Known rows, with every way that one mark hangs from another
zizag{lunet ripu}: [.09,.12,-.02,-.01,-.15,.03,.03,.10,-.16,-.04,-.24,.13,.07,.01,-.13,-.09,.01,-.10,-.06,.01,-.06,-.17]
lunet{zizag{vudote}}: [.00,.01,-.03,.10,.05,-.07,-.22,-.03,-.03,-.06,-.15,.05,.02,.06,-.02,-.08,-.07,-.01,.12,.17,.02,-.02]
lunet{patole{ripu} zizag}: [.14,.07,-.10,.10,.03,.04,.06,.13,.01,-.07,-.01,.21,-.09,.22,.15,.16,-.13,-.06,.06,-.14,-.15,-.15]
zizag{vudote}: [-.03,-.02,.01,.09,.01,-.05,-.16,-.01,.02,-.03,-.14,-.02,-.04,-.01,-.01,-.14,.02,.06,-.01,.19,.01,-.05]
vudote{patole{fisofud} zizag{lunet ripu}}: [-.04,-.13,.03,.03,-.12,.25,.05,.06,-.25,-.16,-.16,.13,-.05,.15,-.32,.08,-.10,.13,.07,-.25,-.22,-.13]
lunet{zizag}: [.02,.04,-.05,.01,.05,.00,-.05,-.03,-.05,-.04,-.02,.07,.07,.06,-.01,.06,-.09,-.07,.13,-.02,.02,.04]
fisofud{patole zizag{ripu}}: [.24,.07,.07,-.21,.02,.01,-.18,.07,-.04,.15,-.14,-.01,.15,.08,-.11,-.05,-.04,-.04,-.08,-.02,-.08,-.05]
patole{zizag}: [-.03,-.03,.16,.02,.04,.02,.03,.00,.04,-.03,.09,.08,-.02,.10,.05,.11,-.04,.02,.12,-.08,.11,.08]
zizag{lunet{patole} vudote}: [.02,.08,.03,.04,-.04,-.05,-.01,.08,-.06,-.04,-.34,.07,-.10,-.14,.23,-.23,.02,-.01,-.02,.15,-.09,-.24]
lunet{patole}: [.03,.01,.00,-.02,.03,-.01,-.02,.06,.05,.01,-.07,.09,-.12,.00,.26,-.03,-.06,.01,-.01,-.07,-.12,-.08]
ripu{patole zizag{fisofud lunet vudote}}: [.00,.13,.17,.12,-.12,-.01,-.34,-.12,-.10,.12,-.32,.07,.13,-.20,.05,-.42,.08,-.14,-.18,.06,-.09,-.30]
fisofud{patole{ripu} zizag{lunet vudote}}: [.23,.17,.14,-.07,-.05,-.01,.10,.12,-.13,.07,-.24,-.06,.13,-.02,-.08,-.09,.09,-.02,-.09,.15,.00,-.23]
zizag{fisofud lunet ripu vudote}: [.12,.05,.02,.15,-.14,.04,-.27,.05,-.17,.06,-.43,.03,-.05,-.01,-.22,-.26,.06,-.14,-.12,.11,-.21,-.21]
fisofud{patole zizag}: [.15,.05,.13,-.24,.09,-.02,-.05,.00,-.01,.16,-.03,-.13,.14,-.05,.03,-.02,-.01,-.02,-.02,-.02,.02,.03]
vudote{zizag}: [-.04,.00,.02,.00,-.03,.07,-.07,-.03,-.10,-.09,.02,.03,.06,.08,-.18,.16,-.12,.16,.12,-.03,.03,.10]
ripu{patole}: [-.01,.06,.07,-.01,-.01,-.10,-.13,.01,.05,.02,-.05,.03,.06,-.04,.12,-.13,.05,.01,-.11,-.05,-.10,-.20]
fisofud{patole{zizag}}: [.02,.05,.29,-.09,.09,-.05,.08,.03,.00,.03,-.05,.01,.03,.01,.08,.03,.02,.01,.08,-.14,.09,.04]
zizag{lunet vudote}: [-.01,.08,.05,.05,-.08,-.05,.01,.02,-.11,-.05,-.27,-.02,.03,-.13,-.01,-.20,.07,.00,-.01,.21,.03,-.16]
vudote{zizag{fisofud}}: [-.01,-.03,.02,.08,-.03,.14,-.20,-.09,-.12,.03,-.03,-.06,-.03,.07,-.26,.13,-.08,.06,.06,-.12,-.11,.12]
vudote{patole{ripu zizag}}: [.03,-.04,.09,.11,-.04,.14,.25,.11,-.03,-.18,.10,.17,-.11,.29,-.04,.24,-.01,.21,.00,-.18,-.10,-.16]
zizag{lunet}: [.02,.11,.02,-.03,-.09,.01,.17,.03,-.13,-.02,-.13,.01,.06,-.12,.00,-.06,.05,-.08,.00,.01,.02,-.09]
fisofud{zizag{lunet{patole} vudote}}: [.09,.07,.06,-.09,-.01,.01,-.08,.02,-.04,.06,-.24,.01,.01,-.09,.24,-.16,-.07,-.02,.00,.19,-.04,-.19]
vudote{patole{fisofud} zizag}: [-.13,-.24,.05,.03,.04,.22,.02,-.04,-.10,-.14,.07,-.01,-.11,.15,-.19,.17,-.10,.24,.11,-.26,-.15,.06]

Rows
[.14,-.04,-.03,-.02,-.02,.02,-.38,.02,.01,.06,-.15,.05,.07,.15,-.13,-.10,-.11,.03,-.05,.22,-.05,-.07] -> fisofud{zizag{ripu vudote}}
[.10,-.14,.04,-.11,-.04,.23,.04,.03,-.15,.00,-.08,.02,-.01,.10,-.16,-.01,-.07,-.03,-.03,-.17,-.21,-.18] -> vudote{patole{fisofud{zizag{lunet ripu}}}}
[.13,.05,.04,-.04,-.03,-.06,-.51,.02,.07,.07,-.19,.09,.12,.12,-.01,-.23,-.05,.03,-.16,.18,-.14,-.27] -> fisofud{zizag{ripu{patole} vudote}}
[.05,.11,.00,.05,-.19,.18,.30,.06,-.22,-.12,-.07,.24,.10,.05,-.06,.00,.02,.07,-.13,-.09,-.06,-.31] -> vudote{patole{ripu{zizag{lunet}}}}
[-.10,-.14,.30,.12,.04,.05,.07,-.02,-.03,-.02,-.05,.01,-.10,-.01,.04,-.07,.00,-.09,.18,-.05,.13,.01] -> patole{fisofud zizag{lunet vudote}}
[.20,.10,.02,.01,-.07,.06,.06,.12,-.04,.02,-.17,.06,-.03,.06,.15,-.03,-.05,-.01,-.06,.13,-.09,-.28] -> fisofud{zizag{lunet{patole{ripu}} vudote}}
[.08,-.15,-.03,.07,.11,.09,-.20,.07,.02,-.01,-.06,.20,-.16,.21,.11,.02,-.21,-.19,.15,-.29,-.21,-.02] -> lunet{patole{fisofud} zizag{ripu}}
[-.07,.12,.28,.05,-.05,-.11,-.07,.02,-.03,-.05,-.22,.11,.07,-.06,.16,-.22,.08,.02,.00,.08,.06,-.28] -> ripu{patole{zizag{lunet vudote}}}
[.19,.12,.14,.03,-.09,-.03,-.24,.09,-.20,.12,-.56,-.04,-.01,-.10,-.19,-.35,.14,-.14,-.16,.05,-.24,-.25] -> zizag{fisofud{patole} lunet ripu vudote}
[.02,-.13,.07,.16,.00,.17,.04,-.03,.02,.04,.24,.14,-.01,.16,-.07,.08,-.08,-.13,.01,-.26,.06,.04] -> patole{fisofud ripu{zizag}}
[.11,-.04,-.08,.26,-.02,.13,-.14,.04,-.10,-.11,-.19,.05,-.18,.23,-.20,.01,.01,.09,-.05,-.02,-.33,-.25] -> lunet{zizag{fisofud vudote{patole{ripu}}}}
[-.05,-.23,.19,.18,.07,.07,-.25,.03,.08,-.03,-.03,.14,-.16,.25,-.09,-.05,-.09,-.04,.12,-.07,.01,.04] -> patole{fisofud zizag{ripu vudote}}
[-.01,-.16,.17,.00,.10,-.01,-.35,-.09,.15,.13,.03,-.11,.00,.01,.09,-.18,-.02,-.04,-.03,.00,-.05,-.11] -> ripu{patole{fisofud{zizag{vudote}}}}
[-.06,-.22,.23,.06,.17,.10,.05,.01,.12,.03,.14,.10,-.24,.11,.30,.11,-.12,-.07,.17,-.32,-.02,.08] -> lunet{patole{fisofud zizag}}
[-.06,-.10,.14,.08,.00,.07,-.08,-.05,-.04,.04,-.17,.14,-.07,-.14,.26,-.28,-.09,-.15,.04,-.07,.01,-.11] -> ripu{zizag{lunet{patole{fisofud}} vudote}}
[.07,.04,.15,-.04,.03,.08,-.17,-.05,-.15,.10,-.17,-.12,.02,-.01,-.24,.04,-.01,.05,.03,-.19,-.15,.09] -> vudote{zizag{fisofud{patole}}}
[.00,.01,.26,.08,.03,-.01,-.22,-.07,.06,.11,-.02,.03,-.05,.05,.09,-.04,.03,-.07,-.05,-.21,-.13,-.11] -> ripu{patole{zizag{fisofud}}}
[.00,-.13,.05,.19,-.07,.16,.24,.11,-.12,-.15,-.13,.02,-.18,.07,-.12,-.06,.11,.08,-.05,-.06,-.19,-.33] -> zizag{lunet vudote{patole{fisofud ripu}}}
[.06,-.07,-.05,.08,-.10,.23,-.27,.01,-.20,-.08,-.19,.08,-.09,.23,-.38,.09,-.10,.21,-.06,-.17,-.38,-.09] -> vudote{patole zizag{fisofud ripu}}
[-.03,.03,.02,.04,-.10,.02,.10,.04,-.16,-.14,-.33,.01,-.04,-.09,-.02,-.20,.11,.17,-.07,.17,-.14,-.30] -> zizag{lunet vudote{patole}}
